Each row was made from one path, in order. Every step used is in the known rows, and no mark comes twice. Write each row's path.
Known rows
b > w > n: [ -1 -18  -1 -18   4 -16  14 -11  -7 -31 -10   1  -3   0  11 -32 -20 -26
   7   6  39 -13   2 -14  17  -3  19  -4   9  -2  18  11 -18 -20  -9   5
   1  -4  13 -12   2  -6  14  10   4 -23  -8  21  -2  -6  -5]
w > b > x: [-16 -11   5  37  12 -11  20   5  -7  10   9 -24 -29 -10  -3  -1   3  14
   3  13  24  -9  26  -6  19   4   9 -15   7  -4 -17  17 -14 -11  12  11
   5 -10  20 -19   9   8  18   9  -3  18 -20  14  -6   1   7]
f > k: [ 11  -6  -8   3  34 -23  12  -1 -12  30 -15 -26 -23 -10   5 -10  16  29
   5  32  19  11  23   9   2  21 -17 -24 -19  -1 -36  17 -23 -16 -54  -6
  11  -6 -11 -15  31 -24  23 -15   2 -29 -13 -20  -3 -37  14]
z > w: [ 10 -10 -16   0   0 -15   1 -20  -9  31 -23  -8  30  -5  -3 -10 -12  -2
  10  18  -9  12  20  -4   3   5   2 -15  13  -2  10   3  -7  -6 -10 -19
  -1   2  -4  -7   5 -16   4 -15   0 -22   2   5  10 -31  13]
b > z > w: [  9  -4  -6   2  -7 -12  -2 -22   7   8  25  -5  47  -9   1  -3  11 -14
   8   8  -3  10 -28   0  -5   3   5  -8  17   1  27 -10   2  -7   1 -13
  -2   5   5  -6   5 -39   0  -4   7 -32 -11  15  18 -15   6]
z > b: [  2 -11 -16   4  -4 -11  -5  -7  -3  20 -28 -14 -32  -5 -13 -10  10  11
  -8  17   3  13  22  -5   0   6   2 -12  13   0 -24 -18  -1  -7  -7 -14
  -2 -13   0  -3   5 -13   8 -13   5  18   6  -5 -10 -33  13]
h > z > b > x > w > n: [-14 -10  25 -21 -19  18 -14   1 -39 -63  49  13 -29   4   6  12 -16   0
   2  16 -21   0 -11   2   2   5  18   4   7 -21   9 -12  15  33  41   7
   6  -9  20  19 -24  20 -21   5  10  47   1  26 -14  23 -20]
b > x > z: [  5   7   7   6  10   8  19   7  50   9  29   9 -20 -22   7  21  14   1
  -2   6   8   8 -15   5 -10  16   6 -23   4 -20   5  29 -10   8  16   6
 -11   2  -3 -12  11  10  16 -10  18  -6 -21  16  -2   7   2]
w > z: [ -1  -7  -8  15  19  -9  12  -8 -24  -2 -17 -14 -33  -6  -9 -18  11   0
   4  -4  18  -4  27 -12  16   7   5  -5   4   0 -20  -5  -4  -5 -22  15
   7 -10   4 -21  12 -30  17  -5  -4 -21   0  16 -15 -16   4]
n > z > w: [  5   9 -21  -5  -2 -11   0  -7  -7  30  -5   2  41   4   1  -6   3   5
   4 -38 -12   6  -1   2 -11  -9   1   1 -10   9  11 -19  12  11 -12 -25
  -4  15 -20  -3  14 -16  -8  -4  -4 -41   7   2   7 -22   4]
x > z > w > b > n > k: [ 19  13 -13  44 -10  14   1   6  26  18 -11  35  31  21   4   5   4  -6
   3  -9  -5 -17   5  12  -2  -9 -27  17  -6   7  18  25  -6   7  -5   3
  -8   3  -7   3 -26  26 -28  14  -2 -12  16 -24  15  28 -12]
x > z > w > b > n: [  3   6   3  35 -18  10  -1 -11  25  12  -9  23  32   3 -12   4 -13 -20
   5   1   1  -5   9  -1   2  -4   5  10  16  -7  23  23  -2  -1  -4   9
  -7  -4   4  -7 -20  19 -13   9   9  -9  21  14  16  12  -6]
b > z: [  9  -9   1   4  16 -12  18  -6  15  -1  25  -9  -6 -16   9 -10  20  -5
   0   3  14  10 -33   3  -5   9   5 -22   9   2  -8  -3  -9 -12 -14   2
   1   2  -1 -17  19 -43  22  -5  10 -37 -21  18  -3 -13  11]
n > z > w > h: [ 40  15 -23  -4   9 -11 -24 -14 -25  15  -5  -3  41  17 -12   1 -19   0
   5 -46  -1 -20 -10  -3   6 -16   1  21 -10  13  10 -26   2  12  -4 -13
   2   7  -6  -6  -2  -2 -18  11 -12 -32  10   5   4 -12   4]
x > w > h > b > n: [ 45  -1  31 -24  15  14 -17   5 -30 -43 -19 -19 -19  -4  14  -4 -46 -10
   4  -2  -8  -8   7  -7   2  -3  -3 -14   1   0  -9  19 -15 -32 -12  25
   3   4   1   3 -14  32   6   2  -4   1   9 -16  -6  23   9]
b > n > k: [ 21  -7 -18  21  21 -16  20   7  18  12 -26  11 -12   6  29 -17   5  16
  -4   3   7  -6  35  12  -4  -5 -38 -15 -12  18 -33  11 -29 -19 -31  -9
  -5   4 -20  -9  10  23  11   2   1 -39 -19 -18   1   3   5]
b > x > w > n: [ -6 -11  16 -15   9   2  15   1 -33 -53  16  -3 -19  -3  20   1 -22  -3
  13  11   1 -14  20  -8  17   6  27  -7   6 -19  16  18 -21   1  20  10
 -10  -3  11 -11 -12  21   7   4  13   5 -13  21 -13  16  -7]
b > x: [ -4 -12   0   8  19 -18  19  -1  15   8  10 -16 -18 -20  11   1   4  10
   3  17  16   3  25  -1   3  10   2 -31   8  -7 -18  14 -18 -11   7  -4
  -4   0   4 -15  21   8  23  -7   7  -5 -33  16  -3 -11  13]
h > z > w > x: [-52  -5   0 -20  -8  -2  -8  -9 -31  18  21  -2  16   2  -3  -2 -17   2
  10  13 -17   9 -12   0  11   2  -4  29   6   3   5   0  16  32  -2   1
  15   0  11   8  -2 -23 -12 -10 -10 -18   9  31   2 -10  -6]
x > z > w > n > k: [ 22   6 -27 -20  -5  13  -1   0   9  -1  -4  45  20  29  10   3  -4  -8
   3 -13  -9 -10 -21   8   1   1  -9  24 -11  -3  18  16  -3  16  -1  -4
 -10   6 -15   7 -25   0 -32   5  -5 -20  18 -25   7  10 -21]
z > b > n > w > x: [-62   1  -2  17 -14 -20  -4   1   1   1 -35   7  40  13 -12   2  -5  -4
   0  14   1 -18  41 -11  11 -22   6  51  -2  26 -12 -23  -4  -3  -7  -8
  -8  -6   5   6  -6  33  -3  18   1  14  10   5   8  11  -2]
x > z > b > n > k: [ 25  14 -17  25  -5  13  -3  11  51   7 -15  39 -20  12   3  10  26   4
 -16  -3  -6  -1   4  19 -23   0 -34   5  -7   4 -13   0  -8   3  -6  -7
 -14   1 -20  10 -14  31 -16   0  10   8  10 -30   1  15  -8]
w > x > z > b: [-55  12  -4  -3 -12  15  -7   2  14  13  -7   5 -44  -1 -24  16  14  -1
  -8   3   3   0 -12  -1   5   9  15  43  10  -6  -4  -5   6  16   7   7
  -7 -12   5  -1 -12  -8  -5  -5  11  30  23   4 -14  -6  -5]
h > z > b > x: [-11  -9   9   1  -9  -3 -10  -1  10  -3  44   0 -31 -13  -5  13   9  15
 -10  18 -12  17  -6  13 -12  13  -9 -20  12  -9 -21 -14  15  20  31  -2
  13  -6  15  15   5   4  -2  -7   4  38 -19  19  -4  -3  -2]
h > b > n > z > w: [  2   9   1 -23 -18  -1  -9   4   4   4  -2   9  40   2  13  -5 -14  -4
   0 -53 -16   9   1   5 -25 -17 -15  -2 -10  14  -9 -10  18 -28 -15  -6
   4  18 -16  23  10  17 -10  -1 -20 -14   5 -30  21   8  -1]

Which path is each row?
[  1 -14  -7  10 -13 -12  -5 -12  14   0 -22 -19  -4  -7 -10 -16   7 -14
  -1  18  19  10  10  -5  -4   2   3 -11  18  -4  29 -15  -1 -10   6 -19
  -2  -7   7  -1   4  -7   5  -4  12  19  -1   1   1 -21   8]
z > b > w
[ -1   8 -12   6 -15 -10  -4   0  16   0  -3  -5   6   4  -7  -8  18  -7
  -8 -34  15   1 -11   5 -15 -15   2   8  -5   5  29 -35  15   3   2 -25
  -5   3  -6   5  12  -8  -3   7   6   3   4  -4   1 -11  -1]
n > z > b > w
[ 17   8 -10  -3 -10  11  -2 -12  26  32  -7  14  28  -4  -5   7  -4 -12
   5   8 -14  17 -16   2 -11  13   7  -9  10 -14  30  19   5  17  -2 -11
 -10   6 -15  -6  -8 -17  -7 -16  12 -23  13   8  13 -16   3]
x > z > w
[ 24  19   4 -28  -1   0 -27   6 -13 -10  27 -11  31  10  -4  23 -17   0
   3 -58  -8 -15 -22   6  -5 -14  -8  12 -14   4   3 -10  17  -9  29  -1
   9  14  10  22   0  22 -20  13 -26  26  -8 -24  14  20  -1]
n > z > w > h > b > x
[ -3  -9   4  29  13  -4  19   0  -7   2  25 -14 -16 -10  -2 -13  21   2
   1   1  23  -5 -32  -4  12   2  10  -8   7   5  -9   0  -6 -12  -9  17
   6  -8  13 -23   8 -39  17  11  -1 -12 -11  18 -10  -2   4]
w > b > z
[ 50  -2  18 -17  21  19 -15   2 -49 -18  22 -10 -24   0   9  -3 -36   6
   5  15 -21  -2 -29  -1   8   6   0 -15  -4  -3   9  11  -1  34  -3  15
  15  -2  -1  -4  -7 -12   0  -7   1 -31  12  34 -22   3   2]
x > w > h > z
[ 16 -14 -24 -16  26 -10  16   8 -21  -6 -27  13 -31  24  22 -25   0  16
  -4  -6  13 -13  12   2  16  -5 -14   0 -18  14 -39   7 -20  -9 -26   3
  -2  -6  -9  -5  -1  -2   1   5 -13 -20  -6 -19 -14  -4  -7]
w > n > k
[-11   3  18 -49 -24  21 -12   1  17 -34  29  23  12   5   5  22 -19 -22
   6 -14  -9   6 -30   3  -4   9  17   6   8 -25  14  26  14 -14  36  18
   0  10  13  23 -21  15 -20   0  -9  43   1 -18  18  27 -18]
h > b > x > z > w > n
[  5  -2  24  28  10  17  15   3 -35 -22  27 -18  -9 -11   7  -8  13   1
   7   7   0  -6 -35  -8  12   4  18  -6   2  -4  30   9  -4   4  -1  13
  -2  -4   8 -22  -5 -31  11   5  10 -13   3  14 -16  12   2]
x > w > b > z
[ 10  -7  -4  17   8 -22  16   3  21  14 -26  10  58   0  15 -18  -8  -3
   2  15  -5  -4  34  -5  -4 -17  -1 -18 -12  20 -12   6 -17 -10 -28 -11
  -6   6 -20  -5  15  23  18   6   7 -48  -9  11  15   0   7]
b > n > w
[-13  12 -10  12  -5 -10   0   7  15   0  21  -4 -17  -2  -6  18  25  18
 -10 -35   6  -4   8   7 -14  -6   1   1  -6   0 -16 -36  11   8  22 -20
  -4   2  -1   4  15  15  -2   5   5  29 -16  -1  -4  -3   0]
n > z > b > x
[ 35  -3  -3 -11   3   0 -34  -9 -23  -1  10  -1 -38   6 -25   1 -14   8
 -10  12  -6   0 -23   4   3   2  -7   0   8   4 -30 -24  11  19   5  10
  18 -16  14  10  -7 -10 -10  -1  -5  18  12  19 -15 -12   2]
w > h > z > b
[ 37   1  -3  -6  -2  -5 -35   5 -20   9   4   7  29  20 -21   4 -16   2
  -9  12 -21 -10 -26  -2   2 -17  -3   8 -16  19 -11 -29  19  36   3  -1
  16  -5   3  17  -6  -5 -17  11 -11  10  17  17   1  -1  -1]
n > w > h > z > b
[-10   2 -13  22  -8  -5  -6  -1 -23   2 -33  -1  27  16 -27  -6  22  -1
  -6   2  -4 -10  27 -12  13 -18  12  22 -10  14   2 -35  17  12  -6  -6
   3  -6   1   2  -2 -18  -7  11  -5  18  20  -2  -2  -7  -4]
n > w > z > b
[ -5 -12  19 -25  10   0  10  10  10  -1  13 -24 -33 -21  16   1  -1  12
  -4   4   5  18   4   3  -7  13  -8 -36   0  -9 -32  18  -3 -35   9   7
  10   5   7   6  19   6  21 -13 -15  27 -31 -24  -1   1  10]
h > b > x
[ -2  10  20 -27 -19  23  -9   2  39   7  26   4  23 -10   4  30  -2  -9
   2  -3 -19  22 -27  10 -21  16  -1 -19   6 -23  25  30  18  -8  34   2
  -1  18   1  20  -6   8 -10 -13  -9  31  -6 -24  24  14  -2]
h > b > x > z > w
[ -5   1  16   0  -1   2   5  16 -11 -19 -23   5  35   7   6 -13  -1 -13
  -3 -17  -4  -6  23  -9   0 -22  -4   0 -18  20 -20   1  11 -26 -27  20
  13  11  -3  13   9  11   8  11 -22  -5   5 -19  10  23  -4]
h > b > n > w > z
[-53  -2  -7  -3  13 -14  18   9 -17  27 -28 -10  35   8   2  -7  -4   9
   8  14   1 -12  16 -15  21 -14  11  28 -18  22  -8   4  -7  10 -22  -3
  -5   1  -9 -12  12 -11  14   5  -8 -25  -1   9  -3  -7   5]
n > w > x
[ -5  -6  18 -13  -3  11   4   3 -13 -29  -6 -26 -20  -9   1 -20   2 -27
   0 -13  25   6  -7 -10   5   1  -5 -11   0  -3  16   8  14 -30  -8  20
  18   1  14   3  10 -29  14   3 -18  10   0 -19   0   6  -3]
h > b > w > z
[ -5  -2  15  12  -8   5  -2  -4 -12 -20   5 -22 -18  -9   0  17   3  10
   3  26 -15   4  27  -1  -1  13   9 -11  13 -20  24  -7  -4   8  36 -17
 -11  -4   5   4  -9  20   0  -8  19  45  -9   1  -8  -1   6]
z > b > x > w
[  4  -3  35 -24   4  19  10  18 -18 -23  13 -34 -24 -17  26   9 -11  12
   3  11 -18  18   4  -1  -8  15   0 -37  -1 -17  10  27   1 -14  20   5
   1  12  -3  10   6  13  17 -17  -3  28 -18 -23  -6  13   7]
h > b > x > w
[-39  16 -10  19  -4  13  -4  14  33  -2 -14  31 -31  17  -3  18  20   3
 -11  -9   2 -14   5  14  -4  -6 -27  56  -6  12 -12  -4  -6  10   0   5
 -14  -6  -4   9 -21  34 -20  11   9  17  15 -24  -7  26 -15]
w > x > z > b > n > k
[  8   6  -7   2  -9  15  -5  -2  35  21 -13  10 -33  -8 -18  10  17  -1
 -12  10  -3  17 -13   3 -15  13   7  -8  10 -15  -2  -4   5  10   0  -2
 -10  -6  -9   0  -5 -13   1 -16  16  19  18  -3  -7 -17   4]
x > z > b
[-53  19  -3   2 -17  15  -4  13  17  22 -18  14  27  13 -25  19  14  -1
  -5   6 -11  -7 -14  -4   2  -7  17  52 -12   6  16 -11  15  30   6  -2
 -12  -3  -7   8 -11  -4 -11   4   3  18  26  -1   0   7  -7]
n > w > x > z > b
